Every row comes from one small tree of marks. The marks that hang from a mark follow it in brackets, in the order of their numbers. Every link used is in the known rows. Which tree was each row made from?
Known rows:
j97(j631 j717 j848): [-.43,.17,-.33,.18,-.14,-.19,.00,.21,.07,-.15,-.08,.04,.04,.15,.28]
j191(j97(j236 j631 j848) j681): [-.28,.49,-.07,.26,.24,-.22,-.05,.02,-.27,-.04,.06,-.19,-.17,.06,.28]
j497(j191(j97(j236))): [-.14,.37,-.24,-.05,.12,-.32,-.04,-.30,-.38,.25,.07,-.21,.01,.11,.08]
j918(j97): [.08,.34,-.30,-.05,.04,-.25,.06,-.16,.01,.30,.18,-.06,-.03,.29,-.04]
j497(j191(j97(j236 j848))): [-.20,.33,-.10,-.06,.06,-.22,-.08,-.23,-.38,.14,.03,-.17,-.09,.10,.15]
j918(j97(j236 j631 j717 j848) j925): [-.18,.19,-.21,.57,-.08,-.41,-.25,.16,.24,.12,.15,.05,-.07,.29,.30]
j236(j97(j717 j848)): [.01,.23,-.24,-.02,.05,-.19,.21,.12,-.07,.11,.00,-.05,.05,.12,-.01]
j918(j97(j236 j717 j848) j925): [-.04,.23,-.10,.50,.00,-.34,-.24,.10,.16,.21,.24,.08,-.15,.23,.17]
j631(j97(j848)): [-.26,.33,-.10,-.18,-.12,.04,.14,-.22,-.16,-.06,-.05,.04,-.23,.05,.08]
j918(j97(j631 j717 j848) j925(j236)): [-.23,.16,-.28,.45,.09,-.47,-.33,.16,.32,.10,.05,.04,-.03,.31,.13]
j191(j97(j631)): [-.25,.35,-.41,-.03,.09,-.29,.10,-.13,-.08,.09,-.03,-.19,-.04,.16,.13]
j497(j191(j97 j681)): [-.06,.50,-.19,-.18,.34,-.37,.01,-.32,-.42,.22,.03,-.21,-.07,.12,.05]
j925(j236(j97)): [.06,.26,-.41,-.04,.32,-.31,.13,-.12,-.16,.32,.04,-.18,.19,.16,-.21]
j497(j191(j97(j631 j717 j848) j681)): [-.33,.43,-.16,.04,.19,-.39,-.11,-.07,-.29,-.03,-.10,-.15,-.05,.10,.22]
j925(j236(j97(j717))): [-.03,.26,-.42,.12,.31,-.42,.06,.00,-.10,.27,.02,-.13,.24,.09,-.18]
j918(j97(j631) j925(j236)): [-.02,.21,-.43,.29,.18,-.49,-.19,-.10,.23,.30,.11,-.07,.02,.41,.04]
j925(j236): [-.10,.26,-.39,.01,.25,-.25,.02,-.18,-.14,.23,.07,-.11,.11,.13,-.13]

Which tree is each row?
[.02,.19,-.15,.17,.18,-.28,-.23,-.06,.15,.25,.16,-.01,-.19,.33,-.01] -> j918(j97(j848) j925(j236))
[-.04,.19,-.18,.38,-.08,-.27,-.19,.02,.18,.17,.17,-.01,-.13,.37,.26] -> j918(j97(j236 j631 j848) j925)
[-.12,.20,-.35,.05,-.02,-.25,.19,.20,.03,.02,-.10,-.08,.14,.18,.12] -> j236(j97(j631 j717 j848))
[.17,.28,-.25,.33,.09,-.36,-.10,-.17,.07,.41,.29,-.03,-.09,.31,.08] -> j918(j97(j236) j925)
[-.11,.22,-.29,.11,.25,-.29,.02,.08,-.09,.15,-.01,-.08,.12,.09,-.13] -> j925(j236(j97(j717 j848)))
[-.31,.38,-.23,.30,-.06,-.25,.04,-.17,-.17,.06,.06,.06,.00,-.07,.10] -> j631(j97(j236 j717))
[.09,.16,-.46,.12,.28,-.40,.05,-.11,.04,.30,.04,-.14,.10,.28,-.04] -> j918(j925(j236(j97(j631))))
[-.39,.34,-.06,.27,-.15,-.09,-.02,-.05,-.16,-.08,.02,.11,-.12,-.08,.16] -> j631(j97(j236 j717 j848))
[-.32,.20,-.24,.20,-.16,-.05,.00,.05,-.11,-.04,.06,-.07,.02,.19,.32] -> j97(j236 j631 j848)
[-.26,.44,-.10,.06,.19,-.31,-.11,-.15,-.40,.06,.00,-.22,-.06,.11,.24] -> j497(j191(j97(j236 j631 j848) j681))
[.11,.24,-.32,.20,.26,-.43,-.16,-.17,.14,.38,.19,-.04,-.08,.33,-.08] -> j918(j97 j925(j236))
[-.11,.19,-.16,.38,.16,-.40,-.30,.08,.22,.19,.13,.07,-.13,.24,.00] -> j918(j97(j717 j848) j925(j236))
[.10,.15,-.29,.05,.27,-.26,.03,-.09,-.01,.27,.06,-.10,-.03,.24,-.07] -> j918(j925(j236(j97(j848))))
[.04,.27,-.27,.53,.08,-.48,-.17,.00,.15,.35,.27,.04,-.03,.24,.09] -> j918(j97(j236 j717) j925)
[-.03,.24,-.53,.07,.06,-.40,.25,.09,.01,.18,-.05,-.12,.26,.19,.05] -> j236(j97(j631 j717))
[-.29,.52,.03,.39,.32,-.29,-.11,.09,-.29,.00,.11,-.08,-.19,-.09,.17] -> j191(j97(j236 j717 j848) j681)
